Each row comes from the steps of one walk. Every step used is in the known rows, and no mark comes twice. Write the walk behind each row, first mark first.
Known rows:
F -> P: [ -2  38  -3 -27   0   7  -8  23  -9  11   1 -20   6 -15  -8  -6  19   0
   2   3  -6  -4  -2  -3   9  10  -1  -3  26 -16  17  -7]
A -> P -> C: [ 14   9 -22  17 -16 -23  28 -48   0 -28 -13   4 -15   5   4  -6 -15  36
 -12  -1 -40 -19   7  -3   6  19  18   1  -3 -24  14 -11]
Q -> W -> F -> P: [  2  12  -4 -29  13  -7 -18  16   3  22  -6 -37  -1 -43  27 -19  18  -3
  -2  -6  14  17  12  -2  11 -20  -3  18  43 -25 -33  -2]
P -> F: [-12   9 -11  -2 -13 -14  37 -25  -5 -14  -4  15  -7   1  -2  44  -7   4
  -2  -4  24  11 -12  -4 -17  11  -1   1   4 -21  33 -16]
Q -> W: [  2  -8 -23 -17   3 -20  11 -16  -3   2   5 -10   1 -15  34 -14  11  -5
  17   8  -6  12  -3  28 -29 -16  11  10  27 -22  -5 -11]
P -> F -> W -> T -> L: [-22  19  15  -3  24  -2 -10 -12  -2 -45   2  15  30   8 -16  41  -7   7
   3  -9  30   0 -12  23 -27  25  40 -14 -24  14  36   5]
B -> T: [-10   8   5  -5 -14  -1  49 -26 -25  19  -8  25 -16 -11  10   0   9 -26
  20  25 -22  -3 -12  26   3  11 -15 -18   3  -5  -2  -4]
Q -> W -> T -> L: [-18   2   8 -11  47 -25 -29  -8   0   5  18   4  19  -9  37   6  22 -17
  14 -13  -3  24   3  47 -46 -30  49 -15  11   7   2  -8]
Q -> W -> F -> P -> A: [ 12   6   5 -43   5  -3  12   7 -19  17   5 -55   4 -43  37 -24   7  23
   1  15  27  10   8   1  16  -8   4  27  39 -18 -37  11]
P -> F -> W -> T: [-15  26   2  15   7 -12  27 -36   5 -36   2  11  12   6   0  35   2  25
  12   0  26  -5 -12  -1 -21  16  17   4 -19   3  40  -6]
L -> T -> P -> C: [-17 -21  -1  29   2  13 -13  11  -5 -13  -6  -9  -7  27   4  -9 -12   3
   8 -31 -23   4   0   7  16 -28  13 -23   0 -11   1   4]
L -> T -> W -> F -> P: [ 11  23  70 -12  14  29 -37  64   3  22 -10 -23   6 -34  11   4 -11 -16
  -5 -29  42   4   2 -17  26 -25  -6 -33  27 -20   0  12]
F -> W -> T -> B: [ -2  26  -8   9  -2 -14 -12 -14  -8 -16   8  37  38 -13  12   8  16  13
  -4  21  -2 -26 -17  29  -7  14  -6 -10 -25  18  40   7]
C -> P -> F -> W -> T -> L: [-21  33  40  -6  39  17 -35 -12   1 -33  26  23  24  38 -28  47   6   8
  14  -8  36   0  -5   5  -3  34  48  -7 -18  14   9 -12]
P -> T: [-15  -3  -3   5  -1 -14  19  -6 -17  34   6 -14 -31  -5  11   4  -1   1
   1  11  -7  10   2   9  -3  -8  14  22  -9   8 -14   2]
T -> P -> C: [  1 -27 -33  16  -9   7   1  -2  -2 -43  -1  -2  -6  32 -11 -10 -14  -4
 -13 -21 -44   3   1  -8   7  -1   9   1 -15  -4  -5  -8]
A -> P -> F -> W -> T -> L: [  0  22  18   4  21  -3  -5 -46  14 -45 -24  17   9   9 -13  43   5  37
  -6   4   6  -9  -9   2 -25  31  44  -6 -28   6  51  -4]
B -> T -> P -> C -> W: [-11 -32 -26   7 -14  21   6  -8   0   8  -2  20 -18  47 -18 -41 -11 -25
  33  -5 -30 -10  -2  -3  -8  -5 -32 -19 -20   4 -52  10]
A -> P -> T -> W -> F: [ 42 -17  38  12   1   0   7  -7  16  14 -28  -8 -47 -18  14  14 -18   9
 -38   3  -2   6  11 -45   5  -9   7  25 -26   2 -19  -2]
A -> P: [ 22   8  -3  -7  -7  -6  30 -43   2  -7 -23  15 -23 -11  13  14  10  24
  -9  26 -35 -10  -8 -12  -9  17   9   5   5 -19  36 -23]
Q -> W -> F: [  7 -21  -6 -15  10 -19  16 -18  -3   6  -4  -6 -10 -40  44  -3  -2  -9
  -4   6  10  19   2  13  -9 -22   1  16  31 -19 -29  -9]
A -> P -> F -> W -> Q: [ 43 -13 -11  17 -14  -5   7 -20  16 -52 -32  -8  -6   0 -21  20 -14  44
 -21  25   9 -26  -4 -22  -7  38 -11  49  -4 -14  32 -19]
F -> P -> C -> W -> T -> L: [-33  37  11  -7  32  -3 -69  33   5  20  38  -9  30  20 -22 -21   1   2
  25 -39  15 -11  15  14 -23  -9  23 -33   4  12 -22  20]
T -> P: [  9 -28 -13 -12   1  24   4   5   0 -24 -11  11 -14  15  -3  11  11 -17
 -11   7 -36  14 -13 -18  -7  -5   1   6  -3  -2  16 -21]
F -> W -> T: [ -1  17   9   1  16  -2  14 -23  -7 -27   8  10  14  -7  11   3   8  17
  15  17  -8 -17 -12  12 -15  13  24   1 -10  13  28  -2]
C -> W: [ -1  -4  -6 -27  -2   6   6   2  -4  18  16  23  -5   0   2  -6  -9  -5
  28  18  15  -8 -14  -1 -38   2 -13  -6  17  -9  -4  -3]
A -> P -> T -> B: [  7   8 -19  17 -19 -27  -3 -26  -2  46 -19  19 -28 -10  13  12  20  25
 -26  27 -25 -10   3   4   7   2 -11  17 -27   4  14   0]
B -> T -> W -> F: [ 22 -10  46  -3  -7  16  33   2  -9  -3 -15  29 -14 -24  12   7 -24 -48
  -7   3   5   4  -8  -7  11   1 -25 -23 -12  -2 -24   2]
P -> T -> L: [-21  -8  10 -11  18  -5 -21  15 -24  27   8 -12 -13  -3  -6  12  -8 -17
  -9   2  -3  16   3  35 -10   3  35   2 -12  20 -19  13]
C -> P -> F: [-10  25  11  -3   4   5  12 -17   0  -6  21  23 -14  32 -14  51   4   3
   9  -3  29  10  -5 -21   8  20   9   7   9 -22   5 -35]
B -> T -> W -> F -> P -> C: [ 12  23  31  10 -15   9  -2  30  -7  -2  -6 -16   5  -9 -15 -30 -30 -34
 -10 -38   6 -12  15 -14  43   4 -22 -26  -8 -11 -49  21]
A -> P -> C -> B -> T -> L: [-12   3 -30   7 -13 -24   3 -40  19  -1 -13  15  26  -2 -18 -26  -2   9
  -1  -1 -32 -12  16  31  16  22   8 -38   6   8   8  17]
W -> T -> P: [ -3 -14   4  12  28  10   3 -14  13  -8   4  22 -15  20  15  23  33  -8
  -3  -5 -38  21  -9 -20 -18 -26  14   1 -14  16  26 -29]

Which walk is each row?
[ 41  12  48 -36  -6  28   5  44 -16 -14   6 -32  13 -29   6  -5 -23   6
 -24   2  37  -4   1 -35  24   9   0   3   9 -10  -6  15]
T -> W -> F -> P -> A
[ 36 -29 -22  23  -7 -19 -14  -1  18  -3   2   3 -17  16  -8 -24 -25  35
   0   3 -10 -35  12 -15 -20   4 -19  32  10 -13 -21 -11]
A -> P -> C -> W -> Q
[-18  29  -1  -8   5  -2 -15  25 -13  52   3 -45 -22  -6  -9 -12  21   6
   1   0  -2   6  13  -4  13  -8   9  24   6   4 -17   7]
F -> P -> T
[ 23 -32  -7  -6   7  -1 -18  36   3  19  20  11  -6  -4  -3  -7 -13  -7
  12  18  20 -12  -5  -2 -35  -6 -34  25  25   1 -18 -14]
C -> W -> Q
[-19   6  17 -22   4   8  12  -7 -33  11  -8  26   3 -10  -6   8  -2 -46
  10  17 -18   5 -11  50   0  20   7 -38  -3   7 -10   6]
B -> T -> L
[-23 -17  10  14   0  19   2   6   9  -3 -21   7 -20  24   2  42   5  -1
   8 -21  16  27 -14 -11  -4 -26  -2 -16   2 -15  35 -13]
L -> T -> P -> F
[ 25 -32 -22  40 -22 -24 -12  38  30 -15  21  -1  43   8 -18 -44 -26 -23
  -9 -26   7 -15  21   9   6  -6 -36  -5   7  14 -10  10]
P -> C -> B -> T -> W -> Q
[  8 -14  -1   4  22  26  -6 -12   8 -44  -8   7   2  20  -1   1  23   7
   5  12 -34  -1 -15 -13 -12  -2  20  10 -28  23  25 -11]
F -> W -> T -> P
[  8   0  -2   9  -2 -15  22 -37   0  33 -21 -11 -50  -3  12   7  15  32
  -9  24 -30   1   7 -12  -4   1  18  28 -13   1   1  -8]
A -> P -> T
[ 20 -15 -15  14 -11  -5   3  12   0 -48  -6  -9  14  -1 -25  19 -24  16
 -12  11  35 -17  -7   3  -9  29 -14  44   2  -4  18  -9]
P -> F -> W -> Q
[-10  19  17  -5  13   0 -13  24 -11  57  -5 -41 -31 -32   2   1   6   3
 -17  -3  15  14  17 -18  34 -15  -2  29  11   6 -44   9]
W -> F -> P -> T
[-12 -22 -46  -2 -26  20  15 -21  33 -33 -26  10  25  22 -36  -6  14   1
  11  18   6   4  -8 -14   5  18 -33   1 -10  18  25   9]
C -> B -> T -> P -> F -> W
[-13  26  -4  19   3 -30  -1 -16  -6  18  17  53  18 -15  28  30  28  -2
 -10   4  -7  -2 -11  23 -14 -14 -10 -20 -13  10  42 -13]
W -> T -> B
[-12  37 -20   1 -10 -10  -9  16 -11  -9  10 -30  12   4 -19 -25  -5  11
  -1 -25 -12 -14  12   2  20  11   7  -6  15 -20  -7   7]
F -> P -> C
[-22 -20 -44   5 -21   5  26 -24  36   0 -19  24   7  20 -20  15  26 -13
   6   0   0  26  -3 -21   1  -7 -35  -8   3  11  28  -8]
C -> B -> T -> P -> F
[ -2 -17 -17  29  11  11 -10 -19   5 -62   3  -7  12  38  -9 -19  -3  19
   1 -16 -41 -12  -1  -5   1   1  29   7 -38  19   3   3]
F -> W -> T -> P -> C
[-13  28   0   1  -7 -12 -38  35 -12  65  -5 -13  -8 -38   3   8  14  -2
 -36   0  19   3  14  -2  43 -13 -35  18  -3  10 -33  19]
W -> F -> P -> T -> B
[ 10 -43   8  26   2  30 -30  39  12 -39 -25 -18   1  23 -21  19 -11  11
  -3  -6  24  -3 -11  -8   5  -7 -16  26  -2   1  20  -4]
L -> T -> P -> F -> W -> Q
[-13   7 -53  -4  -4 -35 -35  13  36  12  15 -52  42 -35  12 -51   5  22
  -5 -35  23  10  37   0  22 -26  -9  13  59 -14 -33  17]
Q -> W -> F -> P -> C -> B
[-13   9  18   1  17   6  -7  -3 -15  48  30  -7 -35  28  -1  12  13   3
  11  12  -1   9  10  -7  18   3  22  25  -5   6 -44 -16]
C -> P -> T
[-30   3   6   6  30 -16 -36   2  -1   5  40  22  20  22  -4  -6 -20  -3
  23 -30  11  -7   5  28 -42  -8  30 -36  -7  17 -18  14]
P -> C -> W -> T -> L
[  8 -30   7 -18 -15  31  58 -22 -31  -4 -12   2 -21  17   6 -10  11 -12
  10  39 -37   5 -15   2  13   7  -9   1 -17  11  -8   3]
B -> T -> P -> A
[-28   1 -45  19 -30 -32  32 -31   9  10  12  10  27  -3  -5 -36  -3  -1
  17  -4 -11  -8  13  29  16   3 -17 -25  18   7   0  16]
P -> C -> B -> T
[ -9 -24  17   3  10  29  -8  14  -1   8 -15   5 -16  10  13  12  12 -10
  12  -3 -18  14 -14   1   4 -30   5 -21   6  -6  22  -9]
L -> T -> P
[  6 -30  11 -18  20  25  13  -6   3  11  23  14 -13  31  17  -1  19  21
  28  21   1   6 -15 -26 -38 -23   5   6 -13  24   1  -5]
C -> W -> T -> P -> A
[-12  19 -34   0 -10 -20 -19  16  25   3  14 -28  36 -34 -14 -26  -9  23
 -21 -29  19  -3  27 -15  41  -5 -17  -1  45  -3 -11  17]
W -> F -> P -> C -> B
[-10 -23 -22  23 -18   9  24 -20 -13 -19 -12   9 -17  35 -11 -23  -2 -27
   6 -10 -55  -1  -1   8  21   1 -11 -16 -25   2 -26   0]
B -> T -> P -> C
[ 13  17  14 -19 -10  12 -14  36  31  25  -6  -5  31 -38 -11 -22   7 -30
  -8 -11  27   5  11 -27  27  -8 -43 -26  29   6  -6  17]
C -> B -> T -> W -> F -> P
[ 37 -16  36 -10   1  12  10  17   1 -25  -2  15  -3 -28  13  18 -34 -28
 -27  -8  18   5  -8 -24  -2  -1  -6  -7  -2 -11  -1  -6]
T -> W -> F
[-32  36 -45   2 -25 -19  -2   3  14  25  10 -22  38  -5 -23 -52  18   5
  19 -15  -5 -12  23  14  35   5 -24 -25  30   1  -4  22]
F -> P -> C -> B -> T
[-15 -15   8   8  -6  33  -6   3   5 -37 -30  -7   0  27 -16  20  -8  13
  15  -3  21   3 -18  -6   3   1   2  -8 -11  -8  34   5]
L -> T -> P -> F -> W
[-14  14 -20  13  10 -48 -17 -20   6  25  17  29  24 -17  54   4  41  -3
   6   0  -3   8   0  40 -34 -36  -4  -7   1  -1  16 -11]
Q -> W -> T -> B
[ 10  -4  -5  -8 -21   1  15   6  23   4   5  23  32  -9  -2 -22   4 -30
  10   6   6   0  -2   3 -10   0 -24 -32  10   9  28   9]
C -> B -> T -> W
[ 37 -38  19  26   5  -6 -28  63   1  12  15 -25 -15   7  -2  -3 -22 -19
 -26  -8  13   4  12  -8 -15 -18  -5  43 -15  16 -21  -6]
P -> T -> W -> Q
[ 20 -34  -6 -25  -6  28  34  -7 -21 -30   0  -8 -10  14   7   3   1  11
  -8  29 -24   7 -14 -13   3   7  11  15  -8   3  13  -7]
T -> P -> A
[-15   8 -19  13 -18 -27  -8   5 -20  46   6  15  -8 -12  12  11   8  -3
 -17  14   0   0   0  27   4  -6 -16  10 -21  12  -1  11]
P -> T -> B
[ 18  25  49 -17  -4  26  -2  36  -5  14 -17  -3  -4 -27  -6 -11  -3 -45
  -7  -9  10  -1   2 -22  29   1 -30 -22   2  -6 -26   9]
B -> T -> W -> F -> P
[-20   7  32 -14  33  13 -44  18 -21  38  33  -4 -16  26 -18  20   3 -16
   1   2   1  16  10  19  16  13  45   7  -8  18 -48  -3]
C -> P -> T -> L
[-10  -5 -27  -2 -13 -12   4  -7  -7  -1  24  11   2  18  -7 -26 -32   7
  26  -9   9 -18  -1   8 -25   4  -9  -9   8 -13 -25  10]
P -> C -> W
[ 18  14 -13  -3 -22  -2  32 -54  10 -52 -40   5  -6   2 -16  24  -8  46
  -7  27   7 -20 -13 -19  -7  45   8  18 -13 -23  45  -9]
A -> P -> F -> W
[ 15 -10  21   4  -2  -1  -3  24  -3  11   7 -15 -17   7   2  -2 -15 -16
  -8  -9   7   9   3  -9 -18 -10  16  12 -23   8  -9   6]
P -> T -> W
[ 29  16  57 -30 -13  31  30  26 -25  10  -6 -21   1 -28   4 -17 -13 -18
  -3  12  25  -6   0 -19  38  11 -21 -13  -1  -1 -29  24]
B -> T -> W -> F -> P -> A
